What can hang from each mark:
bifib: febiz rufad temem
pogod: febiz
fazama: diza pogod purugut
febiz: bifib mesom pogod
purugut: fazama mesom
rufad: bifib diza
temem: bifib

Every row comes from one small tree of marks. The marks that hang from a mark follow it in brackets, in alphabetical order. Every link used is in the known rows. Which tree was each row made from?
In the rows, 128 means zero.
Known rows:
pogod(febiz): [111 162 134 141 106 147 124 115 129 141 136 118 106 137 110 107 128 106
 121 121 113 115]
febiz(bifib(temem) mesom pogod): [123 105 159 124 149 126  95 163 136 146  76  86 184 188 176 111 190 141
 160 151 185 112]
febiz(bifib(rufad(diza) temem) mesom pogod): [116  89 143 110 155 101  90 185 130 130  96  55 175 171 142 120 185 142
 174 141 199 110]
rufad(bifib(febiz(mesom)) diza): [133 148 108 159 108 107 108 176  81 139 175  61 117 109 124 117 164 117
 145 137 137 149]
pogod(febiz(bifib(rufad) mesom)): [110 143 136 142 120 120 116 124 122 144 114  80 121 158 132 109 149 119
 134 124 144 119]
pogod(febiz(bifib mesom)): [115 155 139 152 117 132 121 120 126 152 115  95 117 165 150 104 152 114
 124 131 136 125]
fazama(purugut(mesom)): [158 119 125 114 113 126 114 139  82 106 128  96 146 124 126 126 130 124
  86 155 164 145]
pogod(febiz(mesom)): [114 160 130 154 114 158 129 115 122 141 125 107 129 154 143 107 148 105
 112 124 126 125]
purugut(fazama(diza pogod(febiz(bifib(temem)))) mesom): [175 138 132 125 104 179  76 165  76 101 114  60 155 166  49 120 169 137
 101 167 144 133]
purugut(mesom): [157 136 109 135 121 137 128 136 101 104 117 112 144 129 126 127 141 125
 108 136 137 156]
bifib(rufad(diza) temem): [111 102  86 114 133 118 105 188 123 112 159  55 140 106  78 139 140 154
 191 116 152 113]
temem(bifib): [148 106 133 141 118  94 106 139 147 142 128 134 115 145 136 117 131 136
 139 131 135 132]
temem(bifib(febiz(pogod) rufad(diza))): [136  98 125 136 118  96  96 178 145 132 138  94 131 134  82 122 143 131
 169 125 165 110]
rufad(diza): [128 129 105 129 129 112 131 160 124 117 169 109  98 116 111 132 124 117
 125 126 132 140]
febiz(bifib(temem) mesom): [129 115 122 148 142 124 110 154 128 148  99  74 162 170 185 123 176 157
 161 145 163 135]
fazama(diza pogod(febiz(bifib(rufad temem))) purugut(mesom)): [147 130 113  98 103 140  70 183  73 109 108  48 141 183  39 124 174 122
  72 173 189 119]
purugut(fazama(diza)): [162 116 142 117 124 153  93 142 112 113 141  98 134 137  78 137 138 139
 119 156 135 128]
bifib(rufad): [117 105 121 108 135 104 120 138 121 112 127  97 135 112  91 137 122 139
 151 115 145 116]
temem(bifib(febiz(mesom pogod) rufad(diza))): [139  96 123 145 124 102 100 177 141 132 130  86 148 147 105 122 156 131
 165 127 174 117]

Which tree is each row?
[129 143 149 146 111 125  99 148  90 149 121  85 158 130 137 106 174 120
 148 143 144 126]  rufad(bifib(febiz(mesom pogod)))
[115  97 161  88 145  68  96 167 137 125 110  92 123 146  95 120 144 126
 159 134 177 103]  febiz(bifib(rufad(diza)) pogod)
[107 142 127 145 119 133 108 138 124 148 115  66 134 158 132 108 159 130
 155 126 147 114]  pogod(febiz(bifib(rufad temem) mesom))
[108 111 112 138 133 178 101 188 126 128 104  43 222 140  96 131 187 152
 207 127 186  87]  bifib(febiz(mesom pogod) rufad temem)
[152 139 122 103 101 139  78 170  74 111 108  69 130 188  52 120 169 110
  50 177 182 127]  fazama(diza pogod(febiz(bifib)) purugut(mesom))
[109 112  95 139 134 166 102 210 123 121 134  29 201 133  84 134 185 144
 205 125 189  95]  bifib(febiz(mesom pogod) rufad(diza) temem)
[109 121  90 141 119 165 107 182 126 131 132  47 183 111  69 139 159 163
 216 119 158  93]  bifib(febiz rufad temem)
[139 132 173 130 113 166 101 131  92 128 119  89 152 156  94 109 143 136
 116 148 125 107]  purugut(fazama(pogod(febiz(bifib mesom))))
[139 103 119 146 114 101 103 157 143 139 129  98 135 131  95 125 138 145
 172 122 153 115]  temem(bifib(febiz rufad))
[163 119 112  96 115 144  87 175  71  94 109  84 154 174  59 137 165 120
  47 177 185 136]  fazama(diza pogod purugut(mesom))
[128 122 124 102 114 141  73 177  87 125 108  52 147 195  63 125 178 124
  79 170 191 106]  fazama(diza pogod(febiz(bifib(rufad temem) mesom)) purugut)
[149 133 152 124 115 180  90 145  95 117 124  87 149 168  65 123 157 127
  97 157 135 114]  purugut(fazama(diza pogod(febiz(mesom))))
[112 153 130 155 116 144 111 133 128 155 116  80 130 166 150 104 162 125
 143 133 138 119]  pogod(febiz(bifib(temem) mesom))
[177 139 139 123 105 170  83 155  74  99 114  70 147 165  49 120 162 129
  87 166 143 137]  purugut(fazama(diza pogod(febiz(bifib))) mesom)
[141  90 116 127 123  69 102 161 140 126 148 103 105 128 101 126 125 138
 155 120 148 129]  temem(bifib(rufad(diza)))
[174 132 136 116 107 161  81 159  71  93 113  60 149 159  37 123 160 132
  95 162 149 133]  purugut(fazama(diza pogod(febiz(bifib(rufad)))) mesom)
[121 106 125 112 136  65 111 158 127 128 134  81 101 127 103 132 129 143
 159 128 156 126]  febiz(bifib(rufad(diza)))
[113 119  71 156 128 164 113 205 116 123 150  22 185 120  90 143 175 156
 205 121 174 111]  bifib(febiz(mesom) rufad(diza) temem)
[133 135 126 109 110 160  88 160  85 120 114  80 144 191  72 124 170 105
  49 169 178 114]  fazama(diza pogod(febiz(mesom)) purugut)
[120 134 119 159 127 202 108 178 133 145 106  73 214 157 133 122 193 141
 183 139 169  99]  bifib(febiz(mesom pogod) temem)
[111  94 148  92 143  85  83 187 140 130 112  71 141 147  94 119 158 142
 188 136 181  95]  febiz(bifib(rufad(diza) temem) pogod)
[164 141 149 132 100 177  93 148  70 106 114  68 164 149  75 108 153 141
 115 155 129 126]  purugut(fazama(pogod(febiz(bifib(temem)))) mesom)
